Each row was made from one small tree. The marks that hang from a mark follow it in brackets, in alphabetical order. Every link used is in the known rows. Write each row's tree.
Known rows
S{T{U{J R{W}}} X}: +0.85	+0.57	+1.52	-3.14	-5.44	-1.51	-4.67	-2.24	-0.79	+1.89	+1.57	+2.03	-3.04	+2.46	+1.81	+3.89	-3.04	+2.92	+3.50	-1.54
G{U{J R{W}} V}: +1.49	-1.06	-0.73	-3.83	-8.67	-2.34	-2.43	+0.13	-0.56	+0.48	-2.12	+0.32	-3.18	+4.35	+3.30	+0.40	-4.64	+1.41	+3.45	-1.80
V{G T{S{X} U{R{W}}}}: -0.73	-0.38	-2.10	-2.44	-2.81	-1.41	-3.92	-2.04	+0.15	-0.45	+1.09	+3.65	-2.48	+1.34	+2.26	+2.51	-3.90	+2.75	+1.59	-1.14
E{D U{J R{W}}}: +2.86	+1.73	+1.31	-4.29	-6.91	-2.46	-5.75	-1.57	+0.54	+1.11	-0.66	-2.22	+0.59	+4.88	+2.56	+1.94	-3.14	+1.98	+5.54	+0.10
V{G{U{R}} T}: -1.27	-1.94	-3.17	-3.47	-6.08	-2.04	-2.21	+0.04	+0.08	-0.66	-0.72	+1.44	-2.92	+0.03	+2.69	+1.08	-5.45	+1.24	+2.01	-1.03
S{X}: -1.80	-0.73	+0.77	-0.31	-4.12	+0.85	-2.54	-2.16	+1.15	-0.21	+2.93	+1.14	-1.56	-1.51	+2.58	+2.44	+0.06	+1.64	+2.43	-0.05
T{S U}: -1.47	-1.35	-0.79	-1.23	-2.93	-0.10	-2.56	-1.48	+2.14	-0.05	+1.91	+0.59	-2.53	-2.74	+2.20	+2.30	-0.85	+2.05	+1.32	+0.48
U{J R{W}}: +2.74	-0.59	+1.71	-2.99	-7.66	-1.75	-3.76	-0.69	-0.96	+1.43	+0.09	+0.14	-1.97	+4.62	+2.63	+1.24	-2.86	+1.19	+4.29	-0.07
T{U}: -1.34	-1.97	+0.22	-1.10	-3.99	-0.48	-2.55	-0.66	+1.28	+0.27	+1.59	+0.19	-2.77	-2.83	+2.52	+1.48	-1.21	+2.25	+1.72	-0.03
U{J R}: +1.12	-0.55	+0.69	-3.04	-7.70	-1.50	-3.78	-0.80	+0.63	+1.36	+0.58	-0.06	-2.05	+2.36	+1.73	+1.99	-3.09	+0.37	+3.83	+0.02
G{U{J R{W}} V{T{S}}}: +0.75	-0.75	-2.87	-4.41	-6.60	-2.65	-1.98	-0.42	+0.92	-0.92	-2.30	+1.95	-3.30	+4.93	+2.65	+1.10	-5.29	+1.02	+2.53	-1.17
V{G T{S U{J R}}}: -0.54	-0.30	-2.74	-4.37	-4.62	-2.80	-3.85	-0.78	+1.60	+0.32	-0.23	+1.86	-3.25	+1.10	+0.65	+2.57	-5.65	+1.35	+1.57	-0.74
J{U{R}}: +0.04	-2.38	-0.01	-1.57	-7.60	-1.49	-4.10	-1.77	-0.02	+1.50	+1.70	+0.85	-3.26	+1.56	+3.03	+1.31	-2.92	+0.25	+3.99	-0.21
V{G T}: -2.03	-1.66	-1.76	-1.95	-3.64	-1.21	-1.70	-0.35	+0.71	-1.34	+1.19	+1.64	-2.22	-1.42	+1.47	+0.83	-3.36	+1.52	+1.00	-0.57
T{S{X} U{J R{W}}}: +1.14	+0.49	+0.68	-2.74	-5.08	-0.98	-4.72	-2.38	+0.49	+1.40	+1.03	+1.67	-2.53	+3.26	+2.50	+3.47	-1.95	+2.33	+3.47	-0.26
J{U{R{W}}}: +1.70	-2.42	+1.07	-1.74	-7.72	-1.77	-3.99	-1.60	-1.63	+1.59	+1.32	+1.10	-3.27	+3.80	+3.72	+0.56	-2.71	+1.11	+4.39	-0.29
E{D}: -0.22	-0.45	+1.05	-1.65	-4.64	-0.70	-3.44	-1.71	+1.21	-0.76	+1.95	-1.24	-0.45	-1.65	+3.02	+0.75	-0.89	+1.41	+2.71	-0.07
G{U{J R} V}: -0.16	-1.11	-1.73	-3.81	-8.63	-2.15	-2.33	-0.04	+0.99	+0.28	-1.67	+0.07	-3.17	+2.10	+2.52	+1.12	-4.87	+0.62	+2.96	-1.74
G{U{R{W}} V{T}}: +0.10	-2.36	-2.41	-3.02	-6.60	-2.34	-1.69	+0.16	-0.08	-1.10	-1.71	+1.91	-3.11	+2.84	+3.61	-0.31	-5.05	+1.32	+2.18	-1.66

Which tree is each row?
-2.40	-0.43	-0.46	-0.55	-2.18	+0.81	-3.01	-2.72	+2.40	-0.25	+2.87	+1.68	-2.32	-2.81	+2.37	+3.47	+0.08	+2.29	+1.50	+0.11
T{S{X} U}
-2.31	-2.06	-2.80	-2.71	-4.45	-1.27	-0.81	+0.18	+0.54	-1.47	-0.15	+1.16	-3.05	-1.72	+2.70	+0.87	-3.97	+2.04	+1.06	-0.73
V{G{U} T}
-2.61	-1.35	-3.66	-2.74	-3.20	-0.82	-0.82	-0.70	+1.45	-1.91	+0.17	+1.60	-2.97	-1.62	+2.43	+1.71	-3.44	+1.85	+0.74	-0.16
V{G{U} T{S}}
-0.51	-1.38	-2.93	-4.25	-7.76	-2.77	-2.01	+0.29	+1.54	-0.62	-2.22	+1.26	-3.47	+2.46	+2.20	+0.93	-5.97	+0.39	+2.29	-1.65
G{U{J R} V{T}}
-0.79	-0.79	-3.86	-4.37	-6.58	-2.32	-2.06	-0.47	+2.49	-1.10	-1.77	+1.63	-3.44	+2.61	+1.85	+1.73	-5.55	+0.21	+2.05	-1.06
G{U{J R} V{T{S}}}
+0.77	-0.70	-2.08	-3.94	-5.12	-2.99	-3.38	-0.62	+1.42	-0.36	-1.29	+2.25	-3.48	+3.94	+1.56	+1.18	-5.19	+1.41	+1.77	-1.41
G{V{T{S U{J R{W}}}}}
+1.69	-0.21	+1.24	-3.79	-6.01	-2.34	-4.30	-1.04	-0.96	+1.96	+0.66	+0.87	-3.34	+2.62	+1.60	+2.81	-3.89	+2.52	+3.43	-1.32
S{T{U{J R{W}}}}
+0.19	-2.26	-1.73	-2.59	-5.05	-2.68	-2.99	-0.11	+0.37	-0.49	-0.83	+2.28	-3.07	+1.74	+2.50	-0.24	-4.97	+1.76	+1.52	-1.85
G{V{T{U{R{W}}}}}
-0.94	-0.23	+0.55	-3.00	-4.29	-1.31	-2.91	-1.05	+1.21	+0.98	+1.68	+0.43	-3.58	-1.42	+0.92	+3.30	-2.54	+2.47	+2.07	-0.95
S{T{U{J}}}
-0.50	-1.33	-2.20	-3.79	-6.24	-3.12	-3.27	+0.05	+2.09	+0.02	-1.23	+1.64	-3.52	+1.42	+1.09	+1.04	-5.76	+0.74	+1.64	-1.82
G{V{T{U{J R}}}}
-0.38	+0.66	-0.37	-2.60	-5.07	-0.71	-4.67	-2.57	+2.04	+1.26	+1.51	+1.44	-2.54	+0.94	+1.73	+4.23	-2.18	+1.42	+3.02	-0.15
T{S{X} U{J R}}
-1.78	+0.10	-3.60	-3.66	-5.90	-1.56	-2.49	-1.72	+2.72	-1.10	-0.86	+2.68	-3.11	+2.49	+2.05	+2.93	-4.70	+0.53	+2.11	-1.40
G{U{J R} V{T{S{X}}}}
-1.22	-1.84	-2.37	-2.96	-4.60	-2.46	-3.50	-0.25	+0.64	+0.11	+0.30	+1.95	-2.98	-1.05	+1.57	+1.16	-5.44	+1.68	+1.22	-1.18
V{G T{U{R}}}
-1.37	-0.27	-0.92	-1.39	-3.83	-0.07	-4.34	-2.84	+1.94	+0.67	+2.35	+1.95	-2.17	-0.98	+2.31	+3.68	-1.54	+1.64	+2.48	-0.12
T{S{X} U{R}}
-1.57	+0.48	+0.02	-1.84	-3.35	+0.13	-3.43	-2.41	+2.43	+0.31	+2.09	+1.17	-2.75	-0.74	+1.73	+4.01	-0.67	+2.23	+2.05	+0.17
T{S{X} U{J}}
